Known rows, with every step that occurs
fevatu, peniv, vetu: [ 1.04 -0.99  1.80  4.52 -0.83  0.41  0.72  0.89  0.22  1.04 -0.41  1.04
 -0.31  1.71  1.85  2.05 -0.56  0.20 -0.52 -0.19  0.16  0.62 -0.38 -0.67
  0.19]
musib, vetu: [-2.54 -1.17  3.36  0.65  2.02  2.78  0.24  2.13  0.33  1.64  0.81 -1.26
  0.11 -0.84 -1.07 -3.40 -0.55 -0.23  0.34  1.31 -0.79 -1.15 -0.24 -0.58
  0.24]
vetu, peniv, fevatu, dibu: [ 0.59  0.48 -0.42 -0.77  1.24 -0.46 -0.28 -0.53  1.51 -2.23 -1.11  0.69
  0.02 -1.92 -0.78  0.54  0.42 -3.27  0.12 -0.05  0.56  1.01  1.03  0.30
 -0.60]
peniv, vetu, musib, gunob: [-1.83  0.63  3.39  0.55  0.03 -0.39 -0.49  0.38  0.52 -1.32 -1.11 -1.08
 -0.72  1.36 -2.91 -0.09  1.11  1.33  0.85  1.50 -0.20 -1.94 -1.25 -1.85
 -0.79]
sagim, fevatu, dibu: [ 1.30  0.04 -1.18 -3.66 -1.16 -0.54  0.05  0.40  0.22  1.30  2.05  0.24
 -2.77 -4.25  2.21 -0.98 -0.65 -0.19 -2.65  0.47 -1.08  1.34  1.11  0.72
  0.37]
dibu, vetu, peniv: [-3.11  1.54  2.86  6.40  0.48 -0.47 -0.98 -2.30  0.29  0.30  0.96 -0.16
  1.79 -1.81 -2.50  0.43  0.39 -1.09  3.34 -0.77 -0.58  1.48  1.22  0.25
 -1.40]
fevatu, peniv: [ 0.58 -2.48  0.41  4.13 -0.68  2.10  0.65  1.66 -0.86  0.68  0.62  0.04
 -0.37  0.28  2.99  1.13 -0.38 -0.79 -3.49 -0.96 -0.39  1.79 -0.10  0.46
  0.13]
peniv, vetu: [-0.62  0.42  2.00  2.08  0.27  0.81  0.10 -0.15  1.02  1.99 -0.94  0.41
 -0.22  1.50 -1.32  0.32 -0.09  0.57  0.09  1.18 -1.19 -1.07  0.77 -1.60
  0.36]
tinag, gunob: [ 1.69 -1.56  1.25  4.04  0.24  4.45 -0.51 -0.87  0.32  0.27  0.47 -2.16
  1.15 -1.95 -1.64  2.62 -0.08 -0.85 -1.95 -0.49 -1.42  1.08  1.20 -0.35
 -1.26]
vetu, musib, fevatu: [-0.78 -0.99 -2.08 -3.64  0.67  2.00 -0.04  0.75 -2.51 -1.31 -0.25 -2.46
  0.70  0.94 -1.90 -2.03  1.31 -0.39 -1.86  0.28 -0.79 -1.38 -0.84  0.00
 -0.39]
dibu, fevatu: [-2.72 -0.64 -1.58  0.62  0.36  0.84  1.33  0.75 -0.93  0.22  0.69 -0.46
 -0.09  0.61  1.12 -0.57  0.78 -1.26 -3.69 -1.86 -2.25  0.37  0.79  1.37
  0.67]
dibu, vetu, musib: [-2.87  1.17  1.70  2.63 -0.97 -2.13 -0.64 -1.23 -0.68  0.20  1.70 -0.59
  1.27 -1.08 -1.47 -0.35  0.92  0.96  3.56 -0.67 -0.52  0.61 -0.41  0.22
 -0.84]
novuren, sagim, fevatu, peniv, vetu, musib: [ 1.61  1.06 -3.01 -3.15 -2.61  0.55 -0.59 -1.03  1.58  1.57  0.40 -0.70
 -1.02  0.37  0.93  1.88 -1.51  4.57  6.25 -1.20  1.74  0.26  0.08  0.02
  0.21]
gunob, tinag: [-0.76 -0.75 -1.31  1.45  1.35  2.48 -1.16  1.21 -0.53  0.58 -1.84 -0.44
 -0.92  1.45 -0.83  0.46  0.91 -1.11 -6.43 -1.04  1.66 -0.07  1.71 -0.45
  0.81]
novuren, sagim, vetu: [ 0.54  0.25 -2.93  0.15 -1.17  4.32 -0.63 -1.95  2.24  3.20 -0.12 -1.17
  1.01  1.00  1.17  1.08 -1.57  2.52 -0.63 -0.38 -0.22 -0.06  2.30  0.08
  1.26]
sagim, fevatu, peniv, vetu, musib, gunob, tinag: [ 1.17  0.06 -0.90 -2.45 -1.65 -1.84 -0.73  0.72  0.62 -2.03 -0.79  0.00
 -2.70  0.19  0.45  1.67  0.16  1.11 -1.35 -0.15  3.11  0.34 -0.47 -0.90
 -0.62]
novuren, sagim, vetu, musib: [ 0.09  0.70 -3.63 -1.87 -2.10  2.99 -0.86 -2.17  2.13  1.55 -0.11 -2.19
  0.80  0.73  0.49  1.49 -0.66  3.27  1.26 -0.80  0.70 -0.28  1.51  0.04
  0.77]
musib, vetu, peniv, fevatu: [-1.89 -0.10  2.00 -1.16  2.68  1.15 -0.26  0.88  2.06 -1.45 -0.91 -0.67
  0.91 -0.94 -2.79 -2.25 -0.22 -2.08  3.28  1.14  1.13 -0.87  0.20 -0.73
 -0.65]
peniv, vetu, musib, limom: [-1.66  0.16  3.64  1.04  0.04  1.47 -0.34 -0.08  0.51 -0.20 -0.57  0.26
 -0.47  1.86 -2.43  0.70  0.80  2.88  1.12  1.57 -0.49 -2.43 -0.42 -1.32
 -0.28]
peniv, fevatu, dibu, vetu, musib: [ 1.15  1.05  0.01 -2.04  0.26 -4.71  0.05  0.00  0.40 -0.88  0.43  2.41
  0.58 -1.10  0.99 -1.02  0.04 -1.05  2.23  0.25  0.57  0.41 -1.04  0.66
  0.27]
peniv, fevatu, dibu, vetu: [ 1.50  0.62  0.68 -0.26  1.07 -3.61  0.19  0.23  0.54  0.52  0.37  3.21
  0.71 -0.91  1.49 -1.30 -0.68 -1.74  0.75  0.64 -0.12  0.55 -0.43  0.66
  0.65]
vetu, peniv, fevatu, dibu, limom: [-0.48  0.27  0.78  0.30  1.13  1.36  0.07 -1.42  0.30 -2.71 -0.59  0.83
  0.26 -1.62 -0.99  0.54  0.52 -3.14  0.96 -0.28 -0.10  1.41  1.28  0.53
 -0.25]
vetu, musib, gunob, tinag: [-2.45 -0.74  0.94 -0.49  0.72  1.09 -1.35  1.76 -1.05 -3.27 -1.26 -2.47
 -1.29  0.65 -2.30 -0.41  2.14  0.08 -4.40 -0.18  1.66 -0.97 -1.04 -0.68
 -0.77]
sagim, limom: [-0.50 -3.18 -5.30 -2.86 -1.64 -0.96  0.13 -1.44  0.37  2.24 -0.15 -2.20
 -0.95 -0.56  0.03  0.05 -0.62  1.82 -4.27  0.35 -2.25  1.04  1.31 -0.81
  0.54]
fevatu, dibu: [ 0.37 -0.51  1.94  1.98  0.48  0.78  0.43  1.29 -0.92  1.68  1.39  0.32
 -1.26 -2.73  2.09 -0.73 -0.17 -0.95 -3.62  0.25 -1.90  0.85  0.23  0.86
  0.66]

Rows
[-1.18  0.99  1.03 -0.64 -0.95 -0.78 -0.15 -0.40  0.90 -0.05 -0.87 -0.80
 -0.46  1.12 -2.25  0.82  1.05  1.50  2.48  0.75 -0.17 -1.35 -0.20 -1.60
 -0.26]
peniv, vetu, musib
[-1.12  0.36  0.76  2.61 -0.05 -1.81 -0.11 -0.58 -2.65 -0.38  1.25 -0.32
  2.22  0.53 -0.78 -0.82  0.46  0.32  2.75 -0.71  0.09  0.16 -1.59  0.70
 -0.89]
dibu, vetu, musib, fevatu, peniv
[-0.95 -0.24 -0.24  3.20 -0.64 -1.23  1.83  0.68 -0.54 -0.11  0.06  0.99
 -0.11  2.30  2.40  1.87  0.23 -0.39 -1.06 -2.11 -0.58  0.56 -0.30  0.91
  0.51]
dibu, fevatu, peniv, vetu
[ 1.59  0.54 -2.48 -1.32 -0.70 -0.35 -0.28 -2.45  3.24 -1.79 -1.27  0.38
  0.54 -1.50  0.90  1.86  0.08 -2.97 -3.91  0.64  0.98  1.07  2.70 -0.15
  0.10]
sagim, vetu, peniv, fevatu, dibu
[ 0.82  1.07  1.05 -1.13  1.52 -4.75 -0.78  0.86 -0.01 -2.29 -0.95  2.40
  0.05 -0.02 -0.01 -1.00  0.52 -1.33 -0.38  0.31  2.40 -0.28 -1.52  0.29
  0.09]
peniv, fevatu, dibu, vetu, musib, gunob, tinag
[-1.70  1.56  1.26  3.28  0.93 -2.18 -0.83 -2.22  1.24 -0.70 -0.09  1.25
  2.25 -0.79 -2.34  0.18  0.16 -1.88  4.03 -0.38  0.39  1.13  0.93  0.08
 -1.12]
dibu, vetu, peniv, fevatu
[-0.33  0.75  0.13 -2.19  0.49  0.04  0.04 -0.23 -0.78 -0.23 -1.39 -0.93
  0.58  2.49 -3.03 -0.61  0.84  0.79  1.63  1.29 -0.29 -2.49 -0.70 -1.44
 -0.23]
peniv, vetu, musib, fevatu
[ 1.46  0.01 -1.97 -3.29 -2.91 -1.90  0.09 -0.14  1.04 -0.54  0.62 -0.02
 -2.15 -0.89  1.39  1.71 -0.25  1.36  1.29 -0.26  1.29  1.02  0.08 -0.53
 -0.44]
sagim, fevatu, peniv, vetu, musib
[ 1.87 -0.38 -1.37 -1.64 -2.16 -0.79  0.29  0.07  1.15  0.80  0.57  0.84
 -2.04 -0.63  1.95  1.34 -0.98  0.73 -0.24  0.09  0.58  1.16  0.67 -0.53
 -0.05]
sagim, fevatu, peniv, vetu
[ 1.64 -0.25 -3.27 -1.65 -1.75  2.81 -0.43 -0.30  1.04  2.63  0.98 -0.55
 -0.93 -0.31  2.31  0.91 -2.16  3.25  2.77 -1.41  0.76  1.20  0.80  0.76
  0.58]
novuren, sagim, fevatu, peniv
[ 1.97 -1.45  0.00  1.87  1.70  2.30  0.88  1.14 -2.44  0.91 -1.16  0.48
  1.25  3.39  0.25 -0.80 -0.73 -1.05 -2.42  0.76 -0.48 -1.24 -0.93 -0.32
  0.24]
musib, fevatu, peniv, vetu
[ 0.60  0.21  1.65  2.20  2.59  0.31  0.34  0.39 -3.56  1.91  1.06  0.87
  1.66 -0.45  0.04 -3.16 -0.62 -1.41 -1.94  0.84 -1.93 -0.74 -0.84  1.16
  0.27]
musib, fevatu, dibu, vetu
[-0.49  1.08  2.13 -0.96  0.44  0.62  0.49 -0.94 -2.32 -0.55 -0.39 -0.17
  0.33  1.51 -2.36 -0.57  0.80  0.85  2.48  1.13 -0.88 -1.85 -0.94 -0.70
  0.29]
peniv, vetu, musib, fevatu, dibu, limom
[ 0.74  0.35  2.13 -0.63  1.10 -2.99 -0.16  0.27  0.12 -0.99  0.62  3.30
  0.57 -0.53  0.86 -1.13 -0.13  0.07  1.12  1.00  0.28 -0.50 -1.18  0.88
  0.24]
peniv, fevatu, dibu, vetu, musib, limom
[ 1.93  0.72 -2.33 -1.48 -1.77  1.58 -0.41 -0.74  1.66  2.98  0.33  0.09
 -0.90  0.64  1.44  1.63 -2.25  3.89  4.70 -0.94  1.13  0.42  0.63  0.01
  0.58]
novuren, sagim, fevatu, peniv, vetu
[ 0.55  1.23  1.01 -1.81  0.52 -1.15  0.20  0.00 -1.09 -0.11 -0.93 -0.36
  0.06  1.19 -2.04 -0.68  0.70  0.74  1.55  1.36 -0.32 -2.29 -1.17 -0.95
 -0.04]
peniv, vetu, musib, fevatu, dibu
[ 1.58 -2.62 -1.15  1.53  1.79  3.69  0.84  1.77 -3.32  0.49 -0.32 -0.30
  1.23  2.22  1.20 -1.59 -0.59 -1.85 -4.80  0.11 -0.91 -0.32 -0.76  0.58
  0.22]
musib, fevatu, peniv
[ 1.29 -0.12 -3.04 -3.46 -1.16  0.56  0.09 -1.18 -0.32 -0.89  0.00 -1.55
  0.61 -0.47  0.97 -0.17  0.62 -0.84 -5.31  0.90 -0.10 -0.61  0.81  0.14
  0.39]
sagim, vetu, musib, fevatu, dibu
[ 0.57 -0.53  1.01  2.34 -1.78 -1.02  0.47  0.62  0.08 -0.56 -0.30  0.00
 -0.52  1.47  1.05  2.50  0.35  1.03  1.48 -0.57  0.99  0.43 -1.10 -0.72
 -0.30]
fevatu, peniv, vetu, musib
[-1.30  0.10 -0.94  1.45 -1.36 -2.34  1.65  0.54 -0.72 -1.50  0.14  0.16
 -0.25  2.04  1.84  2.11  0.96  0.21  0.29 -2.34  0.07  0.41 -0.90  0.94
  0.14]
dibu, fevatu, peniv, vetu, musib
[ 0.24 -0.41 -0.99 -3.31  0.72  0.52  0.17  0.98 -3.00 -1.22  0.36 -1.81
  0.08 -0.68 -0.71 -2.00  1.13 -0.47 -1.71  0.43 -0.80 -1.07 -1.36  0.63
 -0.19]
vetu, musib, fevatu, dibu
[ 0.52  2.67 -0.90 -0.40 -0.95  0.11 -1.17 -2.26  1.33  2.44  1.68 -0.15
 -0.40 -3.21  0.11  0.66 -1.76  2.94  6.56 -1.22  0.57  1.21  1.20  1.18
 -0.15]
novuren, sagim, fevatu, dibu, vetu, peniv
[ 2.17 -0.64 -0.84 -2.89  1.14 -1.41  0.49  1.31  0.67 -0.04 -0.44  2.35
 -0.41 -0.63  2.01 -1.35 -0.47 -2.23 -2.42  0.77 -0.31  0.25 -0.10  0.41
  1.01]
peniv, fevatu, dibu
[ 0.56  0.77  1.83 -1.08  1.01 -4.41 -0.20  0.63  0.17 -1.83  0.22  2.25
  0.36 -0.94  0.46 -1.73  0.13 -1.13  1.05  0.91  0.55 -0.07 -1.89  0.45
 -0.14]
peniv, fevatu, dibu, vetu, musib, gunob
[-1.32 -1.46 -1.46  2.83 -0.49  0.05  1.83  1.33 -1.39 -0.48  0.91  0.19
 -0.14  1.12  3.39  1.08  0.36 -1.17 -3.40 -2.72 -1.11  1.51 -0.14  1.84
  0.50]
dibu, fevatu, peniv
[-1.07  0.35  2.82 -1.02  2.70 -0.08 -0.02  1.08  1.73 -1.36 -0.43 -0.15
  0.35 -2.14 -1.84 -2.28 -0.33 -2.18  3.31  1.21  1.14 -0.65 -0.24 -0.23
 -0.49]
musib, vetu, peniv, fevatu, dibu
